Every row comes from one small tree of marks. The marks that hang from a mark follow it in brackets, in the order of their numbers. Every link used is in the known rows. Which tree was each row made from?
Known rows:
z291(z949): [-31   9   3 -19  -8 -13  -7   2  -3  55  15 -18  25  20 -26 -35  -4 -42
  29  18]
z807(z949(z291)): [-12  -9 -26 -46 -20 -57   2  21   3  60  -4 -30  28  -5  30  10  58 -22
  13  -9]
z949(z610(z805) z807): [-61  48  29  55  10 -39 -32  16   7 -27 -27 -13  -8  23   2 -24  23   7
 -14  15]
z807(z949(z291(z178) z610)): [-19 -12  21 -16 -18 -62   3 -10   0  71   1 -49 -29 -45  36 -13  59  -2
  -5  30]
z291(z178): [-10  -8 -28  -5 -17  -9   3 -46 -21  24  11  -6 -36  -5  -6   4  24 -11
  13  44]
z291(z178 z949): [-20 -10   0 -11 -17 -13   3 -46 -16  55  22 -20 -24   0 -20 -23  -1 -32
  27  45]
z949(z291 z610(z250(z898) z805)): [-44  13  64  32 -44 -94 -91  42  74  -1  28 -64  -4  -9  29 -33  26 -47
  22  -8]
z291(z178(z476) z949(z610(z250))): [-27 -11  60  36  -1 -27 -10 -31  11  39   8 -33 -20  -6   6 -82   4 -68
  31   1]
z291(z178(z476) z949): [  9 -13  -3   7 -13  -7  16 -41 -47  50  19 -20 -20  16  16 -28   3 -56
  19  23]
z250(z610 z898): [-26 -21  -4   4 -38 -15 -53  23   0  27  67  29 -26  -2 -12 -14  -7   3
  49   4]
z610(z805): [-28  41  -8  20 -16 -23 -21  15  -6  -9  -2 -24  -2  48   5  23  16 -37
   7   3]
z476(z178): [-36  12 -47  13  -2  -5  29 -10  -5  24  19 -17  26  -2 -33   0  30 -29
  31  25]
z610(z250): [-40   0 -12  -4  -5 -24 -25  -7  50   4  -9  -3  14   9 -26 -25  27 -38
  39 -21]
z949(z291 z610(z250(z898)) z807): [-61 -25  32  16 -16 -84 -83   8  79   2  11 -24  11 -48   3 -79  44   4
  24   6]
z610(z250 z805 z949(z291 z807)): [-68  -1 -15  70  13 -72 -79 -12  64  -5 -34 -15  12  33  13 -25  33 -19
   7 -21]
z250(z610(z805 z949(z291)) z898): [ -31  -12    7   59  -39  -59 -104   30    7   46   67   -6  -35   29
   34    0   -7  -17   20   -4]
z291(z178(z476)): [ 22  -6 -25  11 -15  -1  13 -45 -47  18  10  -3 -32   7  32   2  26 -36
   4  18]
z610(z250 z805): [-45  26   4  27 -13 -37 -38  15  48 -26 -13 -20   2  41 -11   3  22 -54
  33 -29]
z291(z178(z476) z949(z807)): [-16 -19 -16  26   5 -12   9 -61 -45  23  -5   5 -17   7   6 -40   9 -22
  12  33]
z291(z949(z610)): [-43  24  53   0   1 -21 -13  15   2  61  15 -38  18   4 -17 -70  -3 -31
  15  23]
z807(z949(z291 z610)): [-29   7  24 -26 -11 -66  -7  37  13  69  -8 -47  17 -20  36 -25  56 -14
  -5  -1]
z807(z949(z291 z610(z250 z805))): [-56  19  51  16 -11 -94 -38  49  67  22 -24 -63   7   4  37 -15  53 -46
  15 -38]
z807(z949(z610(z250))): [-70  -4  30   5   6 -31 -10  31  58  36 -19 -20  17  -3   8 -29  34 -36
  22 -27]

Write each row's tree:
[-58  41  31  28  -7 -34  -3  52   1  24 -11 -41  -4  32  38  24  20 -26
 -18   0]	z807(z949(z610(z805)))
[-30  16  56  35 -21 -88 -52 -13  52   5  -9 -70 -47 -21  16 -33  49 -34
  19  10]	z949(z291(z178) z610(z250 z805))
[-46  -2  -9  68   8 -63 -80   3   4  20  -4  15 -24  30   8 -25  22  27
  14 -12]	z250(z610(z805 z949(z291 z807)))
[-34  10  23   0   8 -73 -34   2  16  18 -23 -24  16 -32   1 -73  57  25
  -1  22]	z949(z291 z610 z807)
[-67  17  -8  73   5 -20 -60   4  42   4  -9 -16   3  64   8   4   0 -57
   3 -25]	z610(z250 z805 z949)
[-21  -8  18   7   0 -69 -24 -45   4  22 -12 -26 -36 -54   1 -58  56  35
  -3  54]	z949(z291(z178) z610 z807)
[-46 -52 -20  42 -12 -50 -96  -3  10  47  48  33 -18 -10  10 -48   8  35
  21  13]	z250(z610(z949(z291 z807)) z898)
[  5 -11  18  25   1 -64 -14 -45 -27  16 -20 -25 -28 -38  39 -62  64   7
 -14  27]	z949(z291(z178(z476)) z610 z807)
[-41 -13 -43  25  14 -47 -49 -27   8  43 -18   0  21   6  10 -42  38  16
 -11  16]	z610(z949(z291 z807))
[-29 -31 -45  31   9 -44 -41 -75  -5  45  -9  -2 -27 -15  13 -28  38  23
 -14  48]	z610(z949(z291(z178) z807))
[ 22 -37 -12  42  -9 -31 -44 -40 -46  71  32  10 -51   0  45 -40  24 -12
  16  -2]	z250(z610(z949(z291(z178(z476)))))
[-31   2  11  38 -42 -29 -67  42  -5  -4  64  12 -43  28   4  15 -16 -15
  43  -3]	z250(z610(z805) z898)
[ 18  29  49  38 -25 -70 -22 -11 -31  15   4 -67 -44   1  67 -21  44 -45
 -14  12]	z949(z291(z178(z476)) z610(z805))
[-32  -8  34  43  13 -21   3 -44 -37  30  -7 -14 -23  -9  11 -75   9 -12
   1  40]	z291(z178(z476) z949(z610 z807))
[ 39 -10 -14 -10 -24 -47   0 -40 -41  35   9 -32 -23 -19  46 -17  58 -34
   8  12]	z949(z291(z178(z476)))
[-82   3  43  45 -26 -51 -52  59  60   6  20 -35  -3  18  39  15   5 -52
   8 -18]	z807(z949(z610(z250(z898) z805)))
[-79  26  45  37  -4 -48 -23  48  54   6 -22 -37   1  30  21   8  26 -46
  10 -33]	z807(z949(z610(z250 z805)))
[ 24 -26 -28 -20 -24 -51  23 -23 -42  60  -1 -29 -19 -10  70  16  61 -42
   2   3]	z807(z949(z291(z178(z476))))
[-26 -49 -27  43   9 -47 -56 -61  -6  51   9  30 -57 -21  -4 -45  26  50
  21  31]	z250(z610(z949(z291(z178) z807)))
[-40 -27  28  -7 -11 -77 -14 -14  53  58 -12 -51 -26 -45  25 -31  61 -19
  23   3]	z807(z949(z291(z178) z610(z250)))
[-71  21 -34  79  16 -13 -40  -9  -3  -2 -24  10   1  61  12  11   2  -3
 -28  14]	z610(z805 z949(z807))
[-70  -4  -7  81 -23 -20 -89  17  52   6  35 -14  -5  52  24  20 -22 -63
   3 -10]	z610(z250(z898) z805 z949)
[-63 -32 -20  44 -14  -8 -75  -3  51  35  40   5   7  18   9 -15 -13 -45
  16   0]	z610(z250(z898) z949)
[-96  23  63  61  14 -53 -54  13  64 -13 -26 -27  11  28 -29 -71   3 -29
  26  -6]	z291(z949(z610(z250 z805) z807))
[-43  31  64  40 -17 -33 -14 -10 -13  34  18 -57 -45  16  -1 -25 -12 -42
   3  47]	z291(z178 z949(z610(z805)))
[-66  11  38  15  22 -27 -17  -1   9  34  -9 -11  18  -4 -30 -82   3   1
   7  29]	z291(z949(z610 z807))
[-27  14  36  15 -27 -78  -8   8  -3  47  -4 -66 -44  -7  54  20  47 -20
 -13  23]	z807(z949(z291(z178) z610(z805)))
